Each row comes from the steps of one path. Every step used is in the known rows, and no mark comes twice. Write the path behind each row, first mark first.
Known rows
doma/besira/puper/belo/malor: [-32  -8   1 -14  19  11  47 -15   2  13  -3  -5   3  -5  -3   5 -29  -8
  -5   3  10 -20   3   5  -1   0   5  -6 -16  -9  10  19  -9  -7   1   1
   0  17   2  16  27]
doma/sebam/belo: [-14  22  -2 -30   4 -15 -26  -2   3   0  30  -1   6   5   4 -12 -20  20
   9  16   0 -21  -2 -19  -1  -1  -6  25   9 -11 -12  -5  -3  27  -8  -9
  -8   2 -27  -5 -11]
nivuk/doma: [ 21  -9 -25 -34 -14  -3 -22  18   3 -14  -1   1  -4   4   0  -8  33  15
  14   2 -21   1  -6  16   4   9 -10  -6   5   6 -15  -5  19 -12 -11   7
   4   3   7   9 -10]
nivuk/doma/sebam/belo/malor/datuki: [ 55  10  18 -68  -1  -7  -7  30  -5 -31  20  10 -19  -2  -2  14  13  24
 -15   6  12 -14  -8 -13  -2 -14  -8  13  22  17  11  -8  16  39   7  10
 -13   2 -19   7 -16]
sebam/doma/besira/puper/belo/malor: [ -9  -7  -1 -19  15  16  53 -16  -5   6  -5  -5  -5  -6   2  -1 -24 -14
   0   9  10  60   4   8  -7  -4   3  13 -16  -3   8   4  -7   1   6 -10
   1   7 -19  44  32]
sebam/belo/nivuk/datuki: [ -8 -23 -11  39 -22   3  -4  15   3  -6  -1   1  28   8   5   7  23  16
  -7   2 -23 -32   5   6   0   2  -5  28  20   2  23  -7  -2 -27   9  -6
  -5 -13 -24   1 -15]
puper/belo: [-38  -5  -5 -15  -3 -13 -21   6   7   8   6 -18   5   0   5 -12 -11   1
   6  -8 -12   1  11   7   4   7   6  -9 -23 -10 -23  -1 -30 -10  -3  -3
  13   7   3 -10  -8]
doma/sebam/belo/malor: [ -7  18   3 -63   1 -15   4  -3  -6  -2  25   4   3   7   1  14 -22  12
   2  14  23 -16   0 -24  -1 -18   1  20  14   0  18  -4   1  36   2  -7
 -18  -5 -29  11 -11]
puper/belo/nivuk: [-38 -15  -4  52 -10   3  -5   8  -3  13  -3 -14   3  -1  12   7  -7 -10
   5  -6 -20   3  15   0   1  11   9  -9 -16   2   0  -2 -29 -12   8  -8
   8 -12   5  -7  -9]
besira/puper/belo/malor: [-41 -10  -1 -17  -6 -18  57 -16   4  18  -3 -13  -8  -3  -3   6  -5  -9
  -5   3   5 -10  11  32   5  -9  11  -7 -17  -8   4  22  -3   8   7   2
  14   9   1  17  -2]
belo/malor/datuki: [-21 -14   4 -64 -23  -1  12  35  -5   6   1   5  -7   1  -4  16 -14  23
 -11  -5  10  -5  -7  -7  -2  -7  10 -12  16   0   2  -8  -6  11   8   6
  -2   7  14  17 -13]
doma/besira/puper/belo: [-32  -1  -6  20  17  -1  24 -16  10  17   0 -12  -3  -5  -4 -19 -29   1
   0   1  -9 -20   3  12   0  14  -2  -7 -24 -18 -26  21  -5  -9  -5   1
  10  12   4  -6  26]
doma/sebam: [-24  26  -4 -27   3 -13 -21  -1   0   5  23   5  10   3  -2  -7 -17  23
  15   3  -1 -14  -3 -17   5   7  -6  -8   6 -10 -13  -6  -3  14 -15  -2
  -2   0  14  -3  -6]
doma/belo: [ -6  -1  -3 -21   5 -13 -25   4   2   8   7   5  10   0  -8 -14 -16 -16
   8  -8  -8 -13 -12 -15   4  11  -5  -5   7 -12 -21   1  -4 -19 -14  -1
  -1   2  14 -58  -6]
besira/puper/belo: [-37  -7  -5  16  -1 -25  30 -11   8  17   4 -20  -4  -2   4 -19  -7  -5
   1  -2 -17 -12   8  44   7   7   6  -2 -23 -12 -25  23  -6   2  -1   1
  10  10   6  -3  -2]
besira/puper/belo/nivuk: [-41 -18  -5  89  -7  -2  39 -13   3  22  -6 -12  -3   3   6   6   1  -9
  -2   2 -19 -14  13  37   6   8  13  -3 -20  -9   0  19  -5  -9   4   6
  16 -11   1   4  -1]
sebam/doma/malor: [  6  32  -7 -40  12   1 -31  14  -4   0  -4   4   8  -2   5 -15  -9  13
  18  -2  36  75  -7  -7   1 -22  -3  11   8 -11 -16 -20  -3 -25 -12 -15
   3  -4 -16  47  -1]
doma/belo/malor/datuki: [ -3 -11  21 -60  -3  -6  -4  33  -4   2   0  11   7  -2 -16  13 -20  -8
  -9  -8  14 -15 -14 -31   0   1  -2 -13  18  -5  -2  -6  -6   1   6   6
  -5  13  17 -40  -6]
malor/belo/nivuk/doma/sebam: [ 41  14   7  37  -3  15 -15 -40   0 -13  15  11  -8   6   2  -1  27  -8
   4   4 -10  -7  -6 -16   0   4 -10 -16  17  19   7 -10  21  49  -3  -2
  -8 -11   7 -30  -5]
malor/datuki: [-17 -13   2 -33 -12  -7 -16  39   0   8   6  -5   7   0  -9  -8 -20  32
  -9  -8  -8 -10 -11  -2   2   5   1 -10   9  -5 -30  -9  -9   4  -4  11
   5   9  16   4 -19]
belo/nivuk/doma: [ 23 -20 -20  35 -23  17  -3  11  -7  -7 -20   6  -3   8   3  10  35  10
  13   1 -24   5   4   9  -4   8   1  -7  10  11  14  -8  18 -19  -1  10
   3 -23   7  12 -15]
sebam/doma/malor/belo: [ 13  28   9 -42  11   0 -32 -34   5  -1   2   2   9   1   2 -22 -15  -9
   9   0  44  68  -4  -7  -1 -20  -5  12  11  -2 -23 -20   0  22  -6 -18
   2  11 -15  10  -2]
belo/puper: [-34 -13 -12 -26 -12 -16 -39   8   5  12  -2   5   6   6   1  12   5   6
   3  -6 -13  15   1   2   1   0   5  -6   4  -7  14 -11   2 -14  -4   1
   9   0  13  18  -9]
doma/besira/puper/belo/malor/datuki: [-19 -16  23  -8  10   7  49  13  -5   8  -7  -8 -10  -8  -7   6 -42   6
 -19  -3  15 -27  -1   0   1   2   7 -12 -11  -6  -5  19 -13  14   3   8
   3  17  14  15  23]

Write each row's path
[-12  12   3 -23   5 -24 -47  -6   2  -2  28   6   6   4  -1  11  -5   9
  -2  12   1  -1   1 -21  -2   0   3  17  10 -10  17 -10   3  29   2  -7
  -8   1 -26   5  -4]
doma/sebam/belo/puper
[-40  -3   2 -51 -11  -8   2   0   7   7  -1  -7  -2  -5   6  11 -14  -6
   1  -8   8   9  12  -1   4  -3  11 -11 -19  -4  10  -2 -30   4   7   4
  -1   9   1  10  -6]
puper/belo/malor
[ -9 -14   5  84  15  22  36  -9  -6  13  -3  -9  -3  -9   6  -1 -18 -13
   4   7 -11  58   6  11  -7  11   5  12 -17  -5   7   4  -9  -7   4 -11
   0 -16 -22  27  35]
sebam/doma/besira/puper/belo/nivuk
[-22 -15  -4  35 -19  15  -3 -31   9  18  -3   1  -1   8   3   2  -6  -8
   4  -5 -13  -2   2  -5   0   3   4 -13  15  -5   2  -7   1  32   5   1
   2  -6  13 -20  -7]
malor/belo/nivuk
[ 42  24  -2 -28  -1 -13 -29   3   1 -30  21   7  -2   6   5 -21  23  19
  11  12 -10  -6   0  -3   4   0 -14  18  10   5 -13  -4  16  16  -3  -3
 -15   2 -27  -6 -11]
nivuk/doma/sebam/belo
[-11 -26   6 -69 -19  -9   3  33   0   2   2   4  -7   1   2  11 -20  25
 -12  -2  14 -10  -1  -4  -4 -13   7  17  23   4  11 -10  -5  23  18  -1
   4  11 -23  19 -16]
sebam/belo/malor/datuki
[ 13  -9  -2  49 -13  11 -15   8  -2  -9 -11  -7  -8  -5   7   5  33  -8
   5  -3 -27  11  15   8   0  15   0  -7 -16  12   4  -3  -7 -14   8   8
   4 -13   1  -6  -9]
puper/belo/nivuk/doma
[-10   1  -1 -60   6  -7   0   5  -3   7   1  12   4  -4  -8  14 -10 -12
  10  -9  15 -12  -4 -21  -1  -2  -2  -9  14  -8  13  -5  -1 -15  -8  -1
 -10   4  13 -38  -3]
doma/belo/malor
[ 27  27   0  75  14  -1  19 -12  -6  -9 -17  -1 -12  -2   1  -2  32  -2
  -5  -1  21 -17   8  29  -2 -15  -1  -4 -17   8   1  25  10 -31  -1   8
   8 -14   6  14   6]
besira/puper/belo/nivuk/doma/malor
[ -3  20   8  39   0   8 -23 -31   2 -11  -6  12  39   4  -7   5  14  -2
  -7  -9  29 -41  -8 -21  -3 -18  -8  -7  17   5   7 -12  -2 -18   2   3
  -4  -8  17 -15  -3]
doma/malor/belo/nivuk/datuki
[ 33  -7 -20   2   7  12  21  -2   3  -6 -11   3 -11   8  -5 -22  10  16
   6   8 -13 -23 -12  15   1   7 -11  -1   3  -1 -23  16  38 -19 -19   8
  -9  13  11  15  23]
nivuk/doma/besira/puper
[-32 -12   1  91  16  22  40 -18  -1  23  -9  -8   1  -2  -3   0 -23  -6
  -4  -1 -15 -17   6   1   1  13   8  -5 -19  -8   9  23  -9 -16  -2   2
   1  -5   9   0  25]
doma/besira/puper/belo/nivuk
[-29 -12  25 -55 -10  -7  -2  35   3   0  -5  -7  -8  -8  -3  13 -23   4
 -15  -9  12  -2   3  -3  -2  -4   6 -14 -10   4  -4  -2 -33  13  16   5
   9  13  11   2 -10]
puper/belo/malor/datuki
[ 25  24   2  88  11  -9  23 -16  -1 -12  10  -6 -17  -1   0   4  35 -10
  -2  12 -19 -21   5  22   1  12   1  -5 -18   6   7  20  13  20  -5   6
  -3  -9   7  -9   4]
besira/puper/belo/nivuk/doma/sebam
[ 45   2  -9 -65  -3  -1  -5   6  -3 -16  -8  16  -5  -2  -4   6  28 -28
   5  -5   2  -8  -9 -15   1  -1 -10 -10  10  10  12  -5  22 -10  -5   3
 -17   6  13 -36  -5]
nivuk/doma/belo/malor
[ 21 -14 -10  87  -6  -3  40  -9   3  -3  -8 -11 -20   0   8   3  39 -11
  -8   6 -29 -11   8  41   1   8   8  -4 -17   8   5  18  11  -2   4   3
  10 -13   5   5  -2]
besira/puper/belo/nivuk/doma
[  2 -17  25 -27  13  14  44  16  -7   0  -5  -5 -13 -11  -2   3 -35   0
 -13   1  13  56  -3   6  -7  -4   2   9 -12  -6   3   4  -8  21  17  -2
   1  17 -14  39  24]
sebam/doma/besira/puper/belo/malor/datuki
[-14  16   4  41   3   0  -6  -7  -6   5  26   2   9   8   7  12  -9  13
   7  12  -3 -15   4 -21  -3  -2   3  21  19   3  19  -3  -2  27  -2 -10
  -8 -18 -28  -6  -7]
doma/sebam/belo/nivuk
[-12  22   7  32   9  19 -20 -37   0  12  -8   8   3   3  -1   2  -9  -5
  10  -9  38  -4  -1 -17  -1 -18   2 -11  14   0   4  -8  -2   5  -2 -13
   5 -12  12 -15  -2]
doma/malor/belo/nivuk
[ 55  -8  12 -67  -4  -5  -4  39  -3 -23 -11  18 -15  -5  -8  10  15  -6
 -12  -9   9  -3 -18 -15   0  -2  -9 -13  13  10   0  -9  20   1  -3   9
  -9  10  19 -42  -7]
nivuk/doma/belo/malor/datuki
[ 19   1  -1 -37   4  -5 -30  12  -2   1  -1   8   9  -3   1 -16  -8 -18
  18   2 -12  68  -9 -14   0   5  -7  15   8  -6 -18 -19   2  -3  -6 -12
  -3  -3 -15 -32  -4]
sebam/doma/belo
[ 31  32   4  47  10  13 -31   6  -8 -13 -15   5  -7  -6   9   1  28  -7
  -2 -10  24   5  10  -8   0  -8   1  -6 -17  14   6   3 -12 -41  -1   1
   3 -14   5   0  -2]
puper/belo/nivuk/doma/malor
[ 12  23  11 -38   9   0 -54 -40   7  -4  -5   8   5   4   3  -1  -1 -19
   4  -3  38  90  -4  -8  -4 -25  -4   6  12  -1   4 -33   6  26   1 -14
   1   3 -10  23   8]
sebam/doma/malor/belo/puper
[ 37 -11 -20  32 -25  12  -3   5   2  -8  -6   2 -14   8  14   3  34   6
  11   2 -23  -4   7   9   2   2  -1  25  15  15  16  -5  21  -1   7   0
  -8 -17 -27   9 -13]
sebam/belo/nivuk/doma
[ 24   0  -1 -19  16   9  46 -12  -2 -13 -16  -1 -12  -6  -4  -4   8  -1
  -4   2   1 -16   3  11  -1   7  -4  -3 -19   6   7  20  16  -9   6   3
  -6  14   8  19  28]
nivuk/doma/besira/puper/belo/malor
[ 25  -6   5  52   6  35 -19   6  -7 -12  -9   0  -2  -4   8   3  12 -13
   3  -6 -21  -3   5 -21  -1  18  -1 -10 -16  16  12   2 -10 -27  -1   6
  -4  -6   2  -7  19]
puper/belo/nivuk/doma/besira
[-20  -4 -20   6  11  10  32 -13   5  16   6  -2   4   2 -10 -17 -37  20
  12   4  -4 -27 -12   7   3   4  -3   0   3 -14 -20  18  19 -20 -18   4
   3  12  14  15  19]
doma/besira/puper
[ 22  22  11  33  -2  10 -24 -30  -3 -15  -8  13  30   0   1  -1  23 -10
  -4  -6  28  43  -9 -15  -8 -20  -5  11  22   6   9 -27   1  -8   5  -7
  -4 -11  -7   9   2]
sebam/doma/malor/belo/nivuk/datuki
[-27 -21  -4  91  -9  -7  36  -5   4   3  -4  -8  19  -3  -2   1  24 -14
 -20   1 -30 -46   4  38   4   8   5  -1 -15   0   5  20  -6 -27  11  12
   9  -9  10  -5  -2]
besira/puper/belo/nivuk/datuki
[ 42  -2  -8 -27   2 -10 -34  11   4 -13  -5   8  -1   1  -2 -16  25  -9
  10  -3 -20 -10 -12  -8   7  14 -13  -9   5   1 -16  -2  19 -18 -11   8
  -4   7  12 -55  -7]
nivuk/doma/belo
